Each row was made from one path, in order. Every step used is in the known rows, and no mark comes twice. Write each row's path.
In the rows, 128 means zero.
Known rows:
putif > daru > miriv: [140 136 106 123 192 141 123 133 150 136 138 198 115 151 139 148  94 161
 101  71 101 157 100 153  99 120 109  53 144 116 112 109 112 149  96 191
 122 105 157 116 158 127 109 114 186 104 114 139]
putif > daru: [132 127 120 143 163 131 133 137 144 127 146 182 125 158 127 145  99 150
 122  85 106 140 100 171  95 126 116  74 143 119 120 138 118 138 105 157
 125 120 163 110 147 131 120 127 177 119 108 146]
kilu > nilisi > mita > bagif > navu: [161  79 140 134 134 155 142  65 142 115  97 164 166 181  97 103  77 140
 118  45 107 178 128 132  49 158  96  89 136 145 165 140 103 167  62 216
 155 137 128 121 162  99 134  74 136 128  83 140]
zufope > miriv > bagif > navu > fetu: [142 114 133 144 125  94 141 156 156 113 141 183 120 131  92 102  96 160
 158 100 147 109  66 159  66 133 117 121 137 135 120 100 132 134  57 149
 136 118 135 109 148 130 121  94 168 122 121 123]
putif > daru > miriv > bagif > mita > kilu: [189 125 110  90 171 131 116 129 148 111 147 202 120 141 119 103  79 189
 118  86  83 180  61 137  78 119 118  76 145 121 115 110 122 152  88 212
 129 134 166 114 171 102  95  81 207  98 121 143]
daru > miriv > zufope: [146 129 121 128 180 154 122 133 157 158 139 193 101 151 141 166 114 149
 115  50  86 167 116 161 104 130 117  58 140 119 122 124  79 150  76 156
 107 109 155 128 154 102  90 110 164  98  94 114]
zufope > miriv > bagif > mita > kilu > nilisi: [197  92 114 108 137 103 112 124 144 134 164 195 127 144  98  77  77 180
 117  64 110 180  74 158  53 114 123 106 164 148 144 142 112 143  60 159
 111 149 138 123 162  70 101  81 167 102 102 147]
zufope > miriv > bagif > mita > nilisi > navu: [198 125 109 110 132 122 114 123 155 125 173 161 125 178 100  73  77 189
 130  56 134 159  88 168  69 114  95 128 162 158 119 127 106 148  78 160
 123 156 141 109 155 102 116 102 146 108  86 156]
miriv > bagif > mita > nilisi > kilu: [180 118 133 103 128 140 130 112 138 103 165 166 132 161 109 101  80 186
 141  86 106 166  64 145  69 131 127  98 150 150 132 163 111 150  98 171
 139 152 122 118 167  88  95  85 153 110 112 148]
mita > kilu > nilisi > navu > bagif: [173  97 105 138 124 122 124  93 154  93 136 160 171 180 145  99  63 178
 107  43 101 202 128 140  66 140  88  79 161 123 154 135 103 138  55 183
 138 128 139 133 152 130 143  71 143  99  77 129]
miriv > bagif > navu > nilisi: [137 123 144 151 117 126 143 153 175 108 130 149 125 169  82  98 107 163
 168 114 120 104  91 152  78 141 134 103 127 141 123 126 129 157  81 173
 140 114 116 106 154 120 106 109 183 115 110 137]
mita > nilisi > navu: [153 125 122 131 123 148 126 111 138 120 145 149 137 183 133 118  80 165
 130  61 117 162 127 167  87 141  97  84 160 140 137 141 101 139  90 160
 143 120 122 117 166 128 135 114 131 112  97 133]
zufope > miriv > bagif > mita > kilu: [182  95 120 109 140 103 110 137 149 130 176 183 112 150  94  91  91 173
 141  86 105 167  69 164  65 111 124 115 151 136 125 129 114 136  78 150
 116 151 155 122 143  80  81  97 177 110 109 135]
daru > miriv > bagif > navu > nilisi: [145 132 127 129 146 133 138 146 181 121 122 164 113 164  92 101 106 169
 148 100 116 124  90 135  81 134 129  80 128 137 116  96 121 170  70 207
 137 102 113 115 167 118  96  94 191 103 116 130]
putif > daru > miriv > bagif > mita: [168 141 112 108 183 140 123 141 162 115 153 191 105 151 111 118  97 189
 126  87 102 141  65 150  96 113 119  87 135 126 104 113 120 159 107 199
 123 129 157 110 161 112 102 103 205 108 118 151]
nilisi > navu > bagif > mita > kilu: [181  95 117 128 138 122 130  92 164  93 160 141 151 204 113  96  67 189
 134  62  97 188 116 147  70 126  81 112 146 114 128 128  99 146  89 196
 146 154 174 134 132 123 130  79 166 109  67 125]
bagif > navu > nilisi: [133 115 147 156 134 126 152 135 170 129 120 149 126 190  87 112  97 152
 150  94 115 122 123 157  75 141 117  86 128 138 123 130 113 161  83 190
 139 115 136 118 150 120 118 110 184 111  96 130]
mita > kilu > nilisi > navu > fetu: [154  97 136 126 106 120 136  97 119  94 127 183 161 155 144 107  58 188
 122  49  98 188 121 133  50 168  88  77 158 124 150 135 109 126  33 178
 147 113 125 136 189 149 169  69 146  99 111 119]
nilisi > navu > bagif > miriv > zufope: [157 122 112 162 160 158 151 102 174 108 140 135 150 198 166 143 111 143
 120  47 106 155 147 146 118 116  85  93 148 113 125 118  86 149  77 146
 124 133 156 119 108 128 118 111 149  94  64 128]
navu > nilisi: [114 111 135 141 139 137 144 137 162 139 152 161 122 184 110 140 104 160
 144  79 102 131 130 160  84 134 118  73 134 131 124 144 109 155  86 161
 125 109 131 124 147 119 112 129 176  97 105 135]
kilu > nilisi > navu: [142 117 130 147 131 140 120 107 143 120 136 158 136 181 131 111  91 173
 118  51 110 159 129 159  84 147  98  87 151 137 144 148 103 140  73 160
 128 114 109 132 171 133 145 101 141 116  95 138]
miriv > bagif > navu: [134 122 145 155 127 131 130 151 158 103 133 153 116 150  90 105 119 151
 168 123 128 108  75 167  98 138 138 110 131 129 132 130 128 139 105 152
 147 114 112 108 151 115 102 108 165 139 121 128]
zufope > miriv > bagif: [138 115 113 136 145 115 109 158 152 139 172 179 106 139 111 121 119 155
 142  88 127 128  79 175  92 112 127 105 147 136 124 125 122 132  81 117
 109 120 126 118 137 104  87 130 160 113 116 140]
daru > miriv > bagif: [126 128 118 120 156 150 115 145 152 125 155 178 100 140 128 137 124 166
 143  94 108 136  80 152 111 128 133  73 140 119 121 114 120 146  94 156
 131  97 103 125 163 116  89 118 165 112 135 124]
mita > bagif: [119  87 123 133 131 161 132 105 132 136 148 168 144 186 129 153 113 146
 155  71 112 148 130 154  94 137 108  81 140 112 141 138 104 144  99 167
 156 116 142 132 137 116 117 129 146 118 111 125]
mita > bagif > navu > fetu: [126  87 142 142 109 142 160 103 135 109 114 169 157 177 111 135  93 151
 171  82 132 130 116 139  71 157  98  97 129 113 138 113 116 147  73 201
 182 113 154 126 146 139 151  94 156 123 113 109]
bagif > mita: [137 110 144 135 153 142 137 118 152 132 168 155 110 186  94 130 107 168
 151  85 108 133 111 176  95 123 116 103 138 125 125 154 102 150 121 160
 136 133 149 130 142  97 108 123 176 122 102 128]
bagif > mita > kilu: [161  92 142 117 141 132 127 109 140 126 161 170 123 175 101 119  89 167
 143  86  87 171 103 162  75 126 118  92 146 121 134 150 105 140 106 172
 140 139 158 133 153  91 104 101 177 115 107 121]
daru > putif: [110 122 123 138 152 149 148 132 134 140 127 183 112 161 137 152 109 152
 110  80 105 147 126 156  93 118 123  53 137 128 134 141 104 149 106 157
 129 122 130 127 158 122 107 122 142 114 115 137]
kilu > nilisi > mita > bagif > miriv: [145  76 127 120 148 184 155  46 128 115 116 158 171 188 144 135  96 126
 110  39 100 178 148 118  81 140  98  69 154 136 167 146 104 164  72 187
 150 125 103 129 149  94 120 107 128 100 103 149]
zufope > miriv > bagif > mita: [160 111 120 126 154 112 118 145 162 139 184 171 100 160  85 104 109 171
 149  85 125 128  73 176  82 103 122 126 146 139 118 132 115 146  96 138
 112 146 145 117 133  85  90 119 172 117 103 146]
zufope > miriv > bagif > navu > nilisi: [153 116 124 145 133 100 131 160 179 136 138 163 117 163  78  86  98 159
 146  96 134 117  87 159  63 119 125 111 135 152 116 107 123 157  56 165
 114 128 133 107 143 110  96 106 183 107  98 146]

Write each row's path:
[158 111 120 144 147 131 136 101 180 101 166 130 137 216 107 110  87 188
 140  61 117 149 122 159  90 120  80 122 137 120 122 128  99 158 102 183
 139 152 167 130 120 130 137 102 164 117  63 132] => nilisi > navu > bagif > mita
[164  91 156 124 135 119 145 100 161 110 102 155 146 172  81  92  64 152
 124  78  75 182 117 130  35 155 108  81 129 147 141 131 108 161  54 213
 139 139 141 114 167 112 108  74 174 108  85 129] => bagif > navu > nilisi > mita > kilu
[146  88 145 114 145 136 123  99 134 114 136 170 134 149 112 128  83 149
 121  74  67 196 107 148  62 152 112  77 143 130 147 148 106 139  75 162
 135 133 133 125 160 103  97  95 150 116 105 123] => nilisi > mita > kilu
[132 114 137 141 114 133 142 104 135 102 132 172 147 166 136 120  76 187
 129  49 117 149 123 146  66 162  86  87 148 127 140 140 109 134  50 166
 143 105 114 131 179 153 175  88 144 106 105 127] => kilu > nilisi > navu > fetu
[151  88 133 125 163 192 154  68 139 129 120 161 158 183 147 159 114 115
 122  34  80 180 146 126  95 136  97  76 141 125 147 136  81 160  73 162
 132 140 148 121 129  93  97 115 135 100  79 134] => nilisi > mita > bagif > miriv > zufope
[128 118 154 149 110 121 151 149 151  86 131 167 125 138  97 114 106 163
 178 118 135  98  68 154  80 155 127 112 130 126 126 122 134 134  80 159
 161 106 121 112 161 138 133  96 168 128 134 115] => miriv > bagif > navu > fetu
[133 120 135 152 166 165 149 121 147 140 140 163 123 170 152 163 132 122
 129  70 100 139 134 163 124 120 121  73 149 119 133 142  89 142  95 123
 118 114 139 120 132  96  93 133 158 101 102 125] => bagif > miriv > zufope
[195 116 112 100 145 110 119 120 146 130 174 181 123 156 104  89  71 183
 121  69 115 175  61 152  55 107 117 109 160 160 125 143 108 150  76 163
 113 165 139 116 158  78  84  83 153 102  98 156] => zufope > miriv > bagif > mita > nilisi > kilu
[167 110 132 117 140 149 143 107 144 136 162 161 124 182 103 122  84 165
 140  69 121 153 112 178  87 120 114  91 156 144 133 159 100 156 120 172
 143 140 148 118 152  81 117 117 157 112 101 132] => bagif > mita > nilisi
[125 112 140 132 144 126 138 121 153 124 147 162 133 181 116 136  89 172
 130  78  83 163 113 133  64 142 114  66 133 135 119 149 106 152  66 175
 119 123 127 136 157 125 104  99 174  91 100 142] => navu > nilisi > kilu
[161 117  99 142 138 159 156  86 158  93 144 128 168 204 165 124  86 147
 116  58 135 161 140 145 111 113  85  82 169 129 137 118 107 150  96 172
 155 123 125 116 124 126 132 119 129  97  87 134] => mita > nilisi > navu > bagif > miriv
[150 113 126 124 136 140 128 108 127 122 146 173 139 160 137 136  78 156
 119  72  99 181  98 150  73 138 117  64 158 143 139 158 103 141  89 164
 138 128 121 124 166 108 102  96 137 107 110 136] => mita > nilisi > kilu
[176 103 108 125 140 139 153 101 171 120 172 152 141 193 112 122  72 167
 133  60 133 159 112 166  87 109 105  96 159 135 134 145  98 165 118 184
 146 148 169 115 121  88 121 107 150 105  76 132] => navu > bagif > mita > nilisi
[140  98 141 128 151 147 132  91 143 123 132 171 133 154 109 123  85 151
 103  49  92 170 122 154  66 149 110  78 147 147 158 164 102 153  75 161
 125 129 108 123 168 100 121  96 139 117  95 144] => kilu > nilisi > mita
[177 122 128 121 132 147 132  96 145 116 157 145 132 201 106 102  71 182
 131  56 116 164 123 167  80 132  92 107 155 144 129 149  95 154 103 183
 143 145 146 119 161 111 136 103 148 113  82 136] => bagif > mita > nilisi > navu
[170 116 129 110 123 150 137 127 149 118 172 161 121 164 101 107  93 175
 158  88 127 134  79 169  90 124 132 106 156 147 134 158 115 151 120 158
 144 138 130 106 157  84 106 113 154 117 115 141] => miriv > bagif > mita > nilisi
[145 112 114 159 166 157 161 113 172 123 147 153 140 179 159 164 121 124
 126  61 112 144 132 155 124 107 111  78 152 113 131 130  91 149  94 136
 121 126 158 116 100 102  98 123 156  93  80 123] => navu > bagif > miriv > zufope
[139  95 123 137 152 186 153  94 135 142 132 168 151 188 161 169 128 118
 140  51 101 156 148 144 118 125 107  72 146 113 139 131  86 152  88 149
 138 120 152 126 123  98 102 128 147  98  96 124] => mita > bagif > miriv > zufope
[168  99 155 118 119 123 137 118 166  90 110 156 145 154  79  75  75 162
 140  98  81 167  85 126  38 158 123  96 128 150 140 131 121 158  51 200
 139 137 118 105 173 108  98  70 175 110  99 137] => miriv > bagif > navu > nilisi > mita > kilu
[154  75 149 127 112 141 162  64 136  98  91 176 177 167 101 111  62 157
 131  40 114 168 122 118  33 176  86  95 135 138 162 134 110 161  38 221
 168 131 133 123 171 126 166  62 135 120  94 130] => kilu > nilisi > mita > bagif > navu > fetu
[179  96 134 111 118 133 124 118 140 110 153 180 133 150 105  87  86 182
 140  82  98 168  77 153  67 136 131  97 155 138 150 162 117 142  87 168
 136 138 121 124 172  79 110  83 167 110 117 139] => miriv > bagif > mita > kilu > nilisi
[187 101 132 121 130 128 121  85 136 109 140 162 144 188 115  81  61 191
 114  50  89 197 123 150  56 142  94  96 156 134 146 152  93 144  71 193
 138 143 137 135 178 108 142  71 161 110  85 135] => bagif > mita > kilu > nilisi > navu
[165  83 129 123 158 189 156  54 135 128 106 174 173 181 154 145  98 121
 101  11  85 193 154 123  80 140  96  68 151 139 165 153  81 165  53 172
 123 140 132 123 145  84 115  96 125  92  78 144] => kilu > nilisi > mita > bagif > miriv > zufope
[136 118 113 160 152 151 149  97 166  92 149 123 152 209 155 132 108 150
 131  75 124 140 141 144 120 112  83  92 150 113 128 109 111 147  97 161
 145 118 127 129 112 141 128 123 151 104  90 131] => nilisi > navu > bagif > miriv
[186 114 108 106 136 121 125 136 154 142 182 176 117 158  94  95  87 171
 135  69 136 146  76 175  77 102 121 115 165 158 125 139 111 151  94 147
 119 150 143 106 147  74  96 113 151 107 100 152] => zufope > miriv > bagif > mita > nilisi
[160 142 108 125 202 146 124 141 159 151 128 211 115 143 151 159  94 155
  92  46  82 173 106 157  98 124 109  52 143 118 111 115  89 152  74 175
  99 120 185 108 156 117 101 105 185  94  88 138] => putif > daru > miriv > zufope
[162 102 127 135 120 130 112 100 129 112 128 171 152 169 138  97  73 170
 110  55  90 197 125 149  65 153  98  75 160 130 155 144 101 130  57 171
 134 118 117 134 182 126 140  79 142 106 100 130] => mita > kilu > nilisi > navu
[195 142 100  90 170 150 131 128 155 119 148 196 123 153 120 108  73 185
 112  72 117 158  65 148  87 112 119  75 158 142 113 121 115 166 106 211
 133 135 157  96 172  98 107  97 182  99 112 153] => putif > daru > miriv > bagif > mita > nilisi
[184 105 113 120 146 129 148  88 160 105 165 156 154 189 118 119  60 177
 117  59 111 188  97 143  66 117  99  91 156 138 131 151  96 161 101 197
 141 162 164 125 133  94 113  77 149 101  74 138] => navu > bagif > mita > nilisi > kilu
[174 110 135 111 143 138 135  93 134 121 159 167 133 180 111 116  68 174
 123  69 101 183  97 151  67 128 109  86 154 147 133 165  96 154 101 185
 136 153 143 127 163  87 107  86 152 109  97 140] => bagif > mita > nilisi > kilu
[153  89 134 117 156 182 168  69 155 133 115 156 165 202 139 152  99 129
 123  23  75 178 164 112  77 138  93  69 133 137 135 135  81 178  54 182
 121 141 151 118 131  97 104 111 153  75  68 144] => navu > nilisi > mita > bagif > miriv > zufope
[124 108 112 157 158 154 163 108 164 109 155 138 141 188 150 155 121 132
 134  87 129 129 129 150 125 104 112  79 153 113 134 123 116 149 114 150
 145 113 130 126 103 113 104 134 158 103 104 124] => navu > bagif > miriv
[152 117 125 153 141 104 116 160 162 130 145 166 110 144  87  92 112 147
 146 105 140 119  73 171  82 115 127 117 140 138 125 108 123 138  77 143
 123 125 131 108 141 103  91 109 165 130 108 139] => zufope > miriv > bagif > navu
